What can hang from each mark:
q40: q414
q149: q370 q996
q430: q414
q883: q370 q996
q913: q40 q996
q370: q799
q799: q370 q996
q996: q414 q799 q883
q414: q40 q430

Known rows, with every way that one mark hangs from another:
q370(q799(q996(q414))): [ 27   8 -25 -16   7   1 -23  -7 -33   2 -20  -7  -1 -22   9  27   9  -8
  32  13  -9  13 -10]
q883(q370(q799(q996(q414(q430))))): [ 11  25  18  20  -4  11 -25   5 -34  19 -10  10  -4  -3   6  19  -3  -7
   7  25 -14 -26 -17]
q913(q40 q996(q414(q430) q799)): [ 72 -27 -19  29  41   0  24 -21   2   0 -73 -33 -30  32 -44 -20  -5   0
  35  15 -13 -34 -17]
q996(q414(q430) q799 q883(q370)): [  6  14  15  10 -22 -14  14 -20  26   6 -20  -2   3  22 -12 -19 -27  22
   1  20  23 -35 -17]
q883(q996): [ -4 -26  21   7  21   3  10  12 -21 -29  17  37  -7 -40  -3   6  11   1
 -38   3 -15  47  22]
q149(q370): [-30  -2  18  -7  13 -33  -6 -21  13   7   8  26  -1 -12  -7 -32  33  -1
 -52   2 -14  46  37]
q149(q370 q996): [-54  16   5 -21  15 -15  -6 -22 -19  -4  28  35   4 -22 -21  -3  29   2
 -58 -11 -34  39  38]
q149(q996(q414 q799 q883(q370))): [-37  24 -26 -27 -30 -18  16 -14  -2 -18  14   5  29  -7 -23   6 -32  21
   4 -17  26 -18  -4]
q370(q799(q996)): [ 26   6   6  -9  21 -20 -13  10 -27   2  -2  -7  12 -48  11  11  20 -14
   4  25 -25  29   8]
q883(q996(q414)): [ -1 -26 -11  -3   3  25   0  -7 -30 -28  -1  34 -15  -9  -7  20   1   8
  -9  -9   5  35   4]
q799(q370 q996(q414 q883)): [-14  -7 -41 -20  -5  -5  -5  -4  15 -14  -1 -30  -8 -25   3  -1  -7  20
  39  -2  -9  15 -25]
q799(q370 q996(q414(q40 q430) q883)): [ -3  19 -18   0 -12  31 -14   2  11  17   1 -25 -42   8  17  12  18  -2
  22   7 -21 -18 -32]
q883(q370(q799) q996): [-17 -13  53  19   4   1   5  50 -34  -5  43  42  42 -13  12   1 -15  -6
 -48 -11   8  19  35]
q883(q370 q996(q414(q40 q430) q799)): [ -7  14  13  35 -32  31   7  13 -22  19   6  35 -36  44 -13   8 -10  -5
 -25  -8  27 -26   3]
q149(q996(q883)): [-24  12   3 -35  18  -4  12  -9  -3 -37  27  11  22 -59   3  16  12  10
 -23   4 -29  25  10]
q370(q799(q996(q414(q40) q883))): [  4  20 -12 -32  -6   6 -13   9 -18   0   5 -17  -5  -9  41  44  17 -13
  40  -2  11 -12 -21]
q149(q370 q996(q799 q883)): [-43  20   3 -39   3 -46  18 -27   6 -10  23   5  18   6 -31  -2   3  28
 -22  -8  -3   0  21]
q996(q414 q799 q883): [ 22  -7 -26 -29 -16 -22  14 -36  25 -13 -27 -22   8   7 -10  -9 -13  22
  27   6  27   7 -10]
q370(q799(q996(q414(q40 q430) q883))): [ 26  36  11 -10   0  25 -20   0 -22  13  -9 -17 -22  13  36  53  24  -9
  32  19 -10 -42 -32]
q799(q370): [  2 -15  -5   8   3   2  -4   0  25  12   9  -9  17 -20  -2 -47   4  -8
 -29   1 -32  61  33]
q996(q414(q40 q430) q799(q370) q883): [ 28  16 -19   2 -29  24   1 -17  39  37 -10 -36 -18  61  -1 -20  -8   4
  15  -2   9 -22 -13]
q883(q996(q414 q799(q370))): [ 15 -27 -40   3 -19  14   9  -2  -4   5  -1  -6  -4  41 -32 -13 -37  15
  10 -24  16  24   7]
q799(q370 q996(q414(q40 q430))): [  8  18 -31  18 -12  42 -24  -2  -5  35  -8 -15 -58  12   4   8  23 -19
   9   8 -35   2 -19]
q430(q414): [ 28  -6  11   1   9  -7   6 -27  28 -22  14  37   0 -22   8  -4  28 -20
 -18  -1  -1  43  35]
q913(q40(q414)): [ -3 -58  26  18  27 -12   3  10  21 -35  -3   5  19 -40   4 -14  29 -28
 -11   6  17  30 -10]
q40(q414): [ -2 -36  17   8  10 -15 -10  -5  22 -27  10  20  15 -56   9  -3  18 -12
 -21  19  -2  46   3]
q883(q370(q799(q996(q414(q40))))): [-18  24 -10   4 -27   6 -22  32 -33  28  17   8  -1 -12  28  20  10 -31
   5 -11  13  -2   5]

Rows:
[-35 -66  44  30  42 -42  28  56  41 -56   9  -3  35 -57   0 -29 -12  -3
   2  -3  20 -17 -11] -> q913(q40(q414) q996(q883(q370)))
[-25   4  20  12 -24  38  -9  46 -43  13  37  41  15  21  26  21 -11 -20
 -28 -36  35   1  21] -> q883(q370(q799) q996(q414(q40)))
[ 29 -52 -12  10  41 -42  47  32  47 -11 -22 -67  22   8 -33 -58 -26  11
  29  -8  -7  -5   6] -> q913(q40 q996(q799(q370) q883))
[ -6  16  43  34 -20  55 -14  34 -45  24  27  46  -5  43  22  32  -5 -22
 -34 -17  13 -30  10] -> q883(q370(q799) q996(q414(q40 q430)))
[-36  33  13  12 -17  11  -5  15  -2   3   5   9 -40 -19  21  24  17  -2
   1  14   0 -37 -30] -> q799(q996(q414(q40 q430) q883(q370)))
[ -3  33  43  13 -23  32 -10  16   4  25  14  10  19  31  44  12  -1 -14
 -14  -2  20 -43  -4] -> q996(q414(q40 q430) q883(q370(q799)))
[ 19  20 -22 -17 -10  15 -26   7 -36  18  -4  -8 -15  -9  25  34  28 -30
  24  -2  -3  10  -6] -> q370(q799(q996(q414(q40))))
[-13  10  20 -13  20 -42 -21   2 -25  16  11   7   5  -9   4   1  28  -4
 -15  11 -20  22  19] -> q149(q370(q799(q996)))
[ 28 -14 -51  -2 -30  -2  -3 -26  23  23 -21 -31   7  32 -26 -41 -24   6
  17  -9   6  35   8] -> q996(q414 q799(q370))
[-32  31  -4  -9   8  25 -23 -54 -29   8  -2  37 -24  24 -22  23  23   8
 -37  -3 -35  -8   8] -> q149(q370 q996(q414(q430)))
[-15  -7  -8 -11  13 -27   3  18  22 -14  16 -30   3 -51   3 -18   4  15
  12  13 -29  28  -6] -> q799(q370 q996(q883))
[ 29  -9 -38 -16   4 -13  24  -9  26  -6 -26 -36 -21   7  -7  -6 -12  12
  40 -10  10 -10   1] -> q913(q996(q414(q40) q799 q883))
[ 71  -6 -25  17  22  -1  10 -42   6   9 -59 -20 -37  17 -43 -10 -15  16
  27  31 -29 -17  -1] -> q913(q996(q414(q430) q799))
[-14   1  -6 -10 -28 -30  17 -11  31  -8  -4  -2  22   2  -9 -26 -30  20
  11  -6  42  -6  -5] -> q996(q414 q799 q883(q370))
[-37  -4   6  -7 -18 -13   5  -2  24 -23  10  19  21 -27  14 -16 -13  15
  -8  -7  25   7  -4] -> q996(q414 q883(q370))
[-18   7  29  16 -10  10   1  -7  19  -8  -4  21   3 -10  13  -8  -8  17
 -15  17   5 -24 -16] -> q996(q414(q430) q883(q370))
[ 41 -28 -31  12  19 -30  21   7  28  16 -17 -42   4  -5 -40 -61 -30  10
   8   6 -36  36  35] -> q913(q996(q799(q370)))
[ 39 -32   4  15  56  12  24  -8  17 -33 -49 -22 -18   1  -5  -3   0   8
  31  12 -17 -39 -30] -> q913(q40 q996(q414(q430) q883))
[ 37 -67   3  25  48 -42  28  17  27 -31 -35 -30   7 -24 -33 -27  -4  -9
  22  11  10   3  -5] -> q913(q40(q414) q996(q799))
[  8   6 -20   3   2  14 -10 -11  10  -2 -14 -24 -26  -4  -1  10  -2  18
  32  22 -27 -15 -41] -> q799(q370 q996(q414(q430) q883))
[-48  35 -25 -24 -42  -1  12  -1  -4  -1  26   6  12   5  -8  14 -15   0
 -10 -30  31 -21   1] -> q149(q996(q414(q40) q799 q883(q370)))
[  8   3  43  33  -2  39 -10  18 -42   6  15  46  11  29   8  22 -24   0
 -24  -1   7 -26   1] -> q883(q370(q799) q996(q414(q430)))
[-24  19  20  -9 -30  11  -8  23   5  15  30   9  40  13  45   3  -4 -15
  -7 -25  35 -11   9] -> q996(q414(q40) q883(q370(q799)))
[-33  26  19 -25  13 -11 -16 -13 -36  13  33  29  37   8  -4   8  17  -6
 -44 -14 -29  22  44] -> q149(q370(q799) q996)
[ -4  28  19 -16  15 -10 -22 -23 -20   7 -13  -2  -9  35  12  35  11  22
  20  15  -7 -44 -26] -> q149(q370(q799(q996(q414(q430) q883))))
[-53  38 -31 -47 -24 -10   4 -33  -5   9  19   4 -10  42 -12  20   8  10
  -8 -37  23 -16  11] -> q149(q370 q996(q414(q40) q799 q883))
[ -8 -58  61  28  42 -35  20  65  30 -40  15 -11  68 -30  19 -16 -23  -8
  11  -8  24 -33  -7] -> q913(q40(q414) q996(q883(q370(q799))))
[ 25   1 -19  26 -27  49   2   2  -9  35   1  -1 -40  71 -18   6 -15  -4
  -4 -14   4  -7  -2] -> q883(q996(q414(q40 q430) q799(q370)))
[ 17   6 -13 -30   6 -16 -13  -5 -17 -17  -8 -20  11 -23  22  35  -1  12
  49  10   5  -7 -27] -> q370(q799(q996(q414 q883)))
[ 37  16 -32  18 -30  37  -8 -21  20  56 -18 -26 -29  62 -13 -23  -1 -15
   0   1  -5  -1   3] -> q996(q414(q40 q430) q799(q370))
